Each row was made from one small tree. The marks that hang from a mark follow it in brackets, in the order of their numbers. Every link used is in the known rows. Write each row's tree.
Known rows
q565(q22(q535) q900): [ 15  13   3 -13  -4   6 -11   7  16  16 -24  13  19  19  20  -7 -19  11
   4  12 -17  16   5  13   5  -3  16  15 -13   8]
q174(q344): [  8   7   3 -20 -14  16  -1   8  26  14 -24   3  32  25  15   3 -17   6
  -6  17  -7  14  32  28  23  -5  11  21 -16   0]
q106(q305(q565(q22(q535) q900(q344)))): [ 24   5  11 -28   8  16 -12  -5  14  13 -32  10  22  17  30 -20 -21  12
   6  20 -22  25  18  10  12 -13   5  11  -9  20]
q344(q220 q661 q991(q22)): [ -7  43   5 -37  -3  32 -32   3  30  25 -15   5  14  16   8  10  -7  -8
  -5  21  -7   5  14  33  18   8  18  21 -26  10]
q557(q220(q344(q174 q661))): [ -9  12  12 -16  -1  18 -14  15  19  11 -21  11   2  25  12   9 -18   1
 -21  38  15   6  22  42  22   8   1  37 -26  11]
q136(q344(q174 q220 q661 q991)): [-12  33  15 -19  -1  36 -26   6  20  21 -15  11  14  21   6  21 -18   3
  -8  24  10   9  23  36  16   0  11  33 -36  11]
q557(q220(q344)): [ 12  -2  18  -9  -6   9   0   5  25   9 -27   3  12  29  13   3 -13  -3
 -21  26   6  16  30  34  20   6   7  33 -13   7]
q661(q344(q174 q220 q991(q22))): [  4  23   8 -28 -16  33 -34   5  21  18 -11   3  11  14   5   9 -21  -1
  -9  30  10   4  23  32   9   2  17  39 -35  20]
q535(q22): [ 18  16  -3 -30  -8  13 -12  15  22  15 -21   1  25  23   9   2 -21  -4
  -9  20  -7  10  16  22  11 -10  11  20  -4   5]
q305(q565(q900)): [ 22   6  13 -19  -6  11 -11  -1  17  14 -20  14  24  26  27  -2 -18   2
  -1  16  -8  12  27  14  23  -8  16   6 -13   6]
q305(q565(q22 q900(q344))): [ 19   2  18 -25   7   5 -18  -5  13   9 -34   9  23  21  23 -14 -14   2
   0  15 -24  23  20  11  18 -12  12  12 -13  18]
q174(q344(q220 q991)): [  7  18  15 -23 -13  31 -16  -2  29  18 -22   8  26  27  11   9  -8   1
   1  21  -5  12  32  32  21   2  20  25 -23   5]
q557(q220): [ 16   7  13 -14  -5  11  -1   8  23  19 -20   6  10  25  10   2 -17  -9
 -16  22   2  15  23  32  18   2  10  19 -11   1]
q174(q344(q220 q661 q991(q22))): [ -8  38   7 -38  -7  37 -32   4  31  25 -23   6  25  17  12   5  -5  -2
  -4  22 -13  11  21  40  22   8  21  28 -31  10]
q220(q344(q174 q661)): [-16  17   1 -22  -7  19 -14  14  20   6 -19   8  13  24  13  15 -20   9
 -13  31  13   0  24  33  22   1  -1  31 -26  10]
q136(q344(q174 q220)): [ 10  13  16 -15  -7  24  -6   8  17  15 -19   5  12  25  10   6 -23   1
  -9  24  14  19  25  29  15  -2   8  30 -28   7]
q305(q106 q565(q22)): [ 26  19  10 -33   1  19  -8  -3  25   7 -32   5   7  16  25  -7 -16  -3
  -4  16 -21   8  22  13  26  -9  13   8  -8  14]
q565(q22 q900(q344(q661 q991))): [-12  21  12 -20   9  13 -36   0  15  14 -30  12  26  16   9   5  -9   4
  -1  15 -22  11  15  23   8  -6  13  17 -22  20]
q991(q22(q535) q344(q174 q220 q661)): [-14  33   1 -27 -11  32 -26  15  21  32  -9   3   7  17  16   0 -15   3
  -4  25   9  12   0  36  15  12  13  31 -39  17]
q106(q305(q565)): [ 26  13   4 -37  -2  24   5  -3  24  13 -20   4  22  19  24  -2 -24  -1
  -3  24  -4  12  34  20  24 -11   2   9  -2   6]
q174(q344(q991(q22))): [  3  17   3 -26 -19  27 -18   0  35  23 -21  -2  35  14  12   8 -13   0
  -8  14 -14  11  30  33  18  -1  20  29 -20  10]
q565(q22(q535) q900(q344)): [  8   4   8 -11   0   4 -18   4  14  14 -29   8  21  21  17 -10 -15  12
   2  13 -19  22   8  13   6  -7  10  15 -18  15]
q174(q344(q220 q661 q991(q22(q535)))): [-11  41   1 -33 -10  40 -35   7  32  32 -19   9  24  19  15   5  -6   8
   0  19 -15  11  13  36  21  10  23  30 -36   9]
q991(q344): [  4   4   7 -12 -13  12   2   3  24  20 -18  -5  29  22  12   6 -15  -3
  -8  11   5  15  26  27  16  -2  11  21 -16   8]
q900(q565): [  9   6   4 -28  -4   8  -9   1  25  13 -18   9  16  23  11  12 -21  -3
  -1  24  -7   5  32  25  27  -8   8   9  -9  -3]

Write each row's tree
[ -2  28   7 -32  -3  26 -14  12  21  16 -27  10  21  29  14  -1  -8   3
  -2  24  -5  13  23  35  28   4  11  19 -27   0]
q174(q344(q220 q661))
[ -5  16  14 -34   4  25 -37  -3  22  17 -19  17  -1  20   7   9 -17   8
  11  35 -11   8  13  25  17  -4  11  27 -27  17]
q900(q344(q174 q220 q991) q565(q22(q535)))
[ 25   1  23 -23   7  13 -23  -8  16   4 -40   7  12  20  28 -14 -13   0
  -3  17 -25  15  23  11  22 -13  13   3 -15  24]
q305(q106 q565(q22 q900(q344)))
[ 25  21  -2 -40   3  22   1   0  23  16 -25   8  17  14  27 -13 -25   8
   5  19 -18  17  17  13  15  -9   5  16  -3  10]
q106(q305(q565(q22(q535))))
[ 11  12  26 -19   5  17 -30  -8  16  12 -31  10  17  22   9  -3  -5  -1
   4  20 -14  19  17  19   6  -2  18  19 -21  20]
q565(q22 q900(q344(q220 q991)))
[-26  31  -5 -23 -14  33 -34   9  31  20 -11   7  15  14  13  20 -18  14
 -10  26   2  -3  13  34  15   7  10  41 -33  20]
q220(q344(q174 q661 q991(q22(q535))))
[-11  25  10 -24  -5  27 -16  12  16  21 -14   6  10  24  12   6 -15  -1
  -5  30  17   9  14  37  19   7   8  25 -33  12]
q991(q344(q174 q220 q661))
[ 31  13   5 -30   4  18  -6  -2  16  15 -27  17  20  14  33 -17 -24  12
   8  18 -19  18  15  10  10  -9  11  11  -5  13]
q106(q305(q565(q22(q535) q900)))
[ 23  23   5 -29  -2  22 -11   0  25  13 -28   8   5  18  29  -7 -17   6
   2  13 -23   9  12  10  24  -8  15   9 -12  13]
q305(q106 q565(q22(q535)))
[-13  42   4 -37  -6  38 -36   7  26  23  -9   9   4  14   8  13 -14  -5
  -7  32   4  -1  12  37  17   8  15  26 -32  14]
q344(q174 q220 q661 q991(q22))
[-22  27   0 -27 -11  30 -32   6  30  14 -15   3  15  13  10  20 -16   4
 -15  29   5  -3  22  38  16   5   9  39 -30  21]
q220(q344(q174 q661 q991(q22)))
[ 19   7  36 -17   0  33 -37 -16  23  11 -29  12  11  30  24   2  -5  -4
   0  24  -8  10  32  18  27  -4  21   1 -26  24]
q305(q106 q565(q900(q344(q220 q991))))
[-11  29   7 -32  -7  29 -23  11  20  26 -14  -1   9  15  12   0 -13  -6
  -9  28  11  11  10  38  17  10  11  30 -36  18]
q991(q22 q344(q174 q220 q661))
[ -6  25  11 -23  -2  21 -12   7  19  22 -20   2  20  27  11   3  -7  -4
  -3  19   7  15  17  34  21   7  12  20 -27   7]
q991(q344(q220 q661))
[ 17   7  23 -21   7   7 -20  -1  12   8 -34   7  13  24  13 -15  -8  -1
   2  21 -12  24  13  18   9  -2  12  15 -19  15]
q565(q22 q900(q344(q220)))
[-16  47  -1 -33 -10  40 -39  11  27  30  -5  13   3  15  11  14 -15   4
  -1  29   2  -1   2  33  15   9  16  27 -37  14]
q344(q174 q220 q661 q991(q22(q535)))
[ 30   7  32 -28  10  20 -27  -9  15   4 -42  10   3  25  28 -20  -6  -3
   2  22 -20  19  20  12  24  -6  16   4 -21  24]
q305(q106 q565(q22 q900(q344(q220))))
[ -5  30   7 -31  -4  24 -19   7  23  27 -20  -5  20  18  12  -3  -5  -9
  -7  17   0  17  13  36  19  10  15  25 -29  13]
q991(q22 q344(q220 q661))
[ -5  20  -7 -20 -22  29 -32   9  24  25  -5   4  19  11   8  15 -28  13
  -8  22   4   1  17  28   6  -3  16  39 -34  19]
q661(q344(q174 q991(q22(q535))))
[  2  23  12 -24 -11  32 -20   2  24  16  -9  11   5  23   7  17 -18  -3
  -1  32  14   1  21  30  14   2  13  21 -24   9]
q344(q174 q220 q991)
[ -8  38   9 -28  -1  30 -25   3  25  20 -15  11  15  26   6  17  -8  -4
  -1  23  -1   3  19  31  19   5  15  16 -24   4]
q344(q220 q661 q991)
[ -9  33  10 -29  -5  35 -25   5  26  19 -22  12  25  27  11  11  -6   3
   1  23  -7   7  26  37  24   4  18  23 -29   4]
q174(q344(q220 q661 q991))
[ 14  10  17 -16   4  11 -21   3  12  14 -30  11  12  26  16 -15  -9   8
   7  19 -14  25   5  14   7   0  13  16 -23  14]
q565(q22(q535) q900(q344(q220)))
[  1  20  18 -26  15  11 -28   5   8   9 -35  12  12  24  12 -12  -6   0
   2  23 -15  20   9  22  13   0   9  13 -25  16]
q565(q22 q900(q344(q220 q661)))
[  0  26   3 -25 -19  36 -36   8  22  25  -6   7  11  16   8   9 -23   9
  -4  28   8   4  14  29   7   4  19  40 -39  19]
q661(q344(q174 q220 q991(q22(q535))))
[-15  20  -1 -36  13   8 -28   7  18  17 -28  12  14  19  10   2 -15  11
   5  22 -27  13  11  22  24  -9   4  16 -20   8]
q900(q344(q661) q565(q22(q535)))
[-19  27   6 -14  -5  30 -22   8  21  21 -14   9  24  17   6  26 -24   6
 -12  19   6   5  26  35  15  -7   8  33 -31  11]
q136(q344(q174 q661 q991))
[-10   1  12 -26  -5  20 -31  -5  26  14 -14  10  13  21   5  25 -23   2
  -2  34   0   0  34  31  24 -12   5  19 -22  13]
q900(q344(q174 q991) q565)
[ 31  11  17 -24   2  16 -15  -5  19   6 -35  12   9  17  31 -12 -16   0
  -1  16 -23  10  21  10  21  -9  19   2 -11  17]
q305(q106 q565(q22 q900))
[ -2   6   3 -30   3  10 -22   6  18  14 -21  12   5  18  12   2 -26  12
   4  31 -13  10  14  21  19 -11   2  22 -21  12]
q900(q344(q174) q565(q22(q535)))
[ 10  13   8 -23 -12  21 -15  13  11   9 -15   7   8  26   8   4 -25   5
  -7  34  18   7  25  28  13  -2   8  29 -31   9]
q661(q344(q174 q220))
[ -6   8   9 -14 -16  24 -15   0  29   7 -14   5  16  22  10  24 -20   7
 -10  29  14  -2  32  31  15  -1   8  36 -21  15]
q220(q344(q174 q991))
[ 28   1  16 -33  12  13 -10  -8  14   6 -36   6  23  15  26 -20 -19   2
   0  23 -20  24  28  13  14 -15   3  10  -6  21]
q106(q305(q565(q22 q900(q344))))
[  0  26  -4 -21 -17  26 -21   2  35  29  -9   1  23  13  11  13 -15   3
  -4  11 -10   6  14  24  11   1  19  22 -19  10]
q344(q991(q22(q535)))
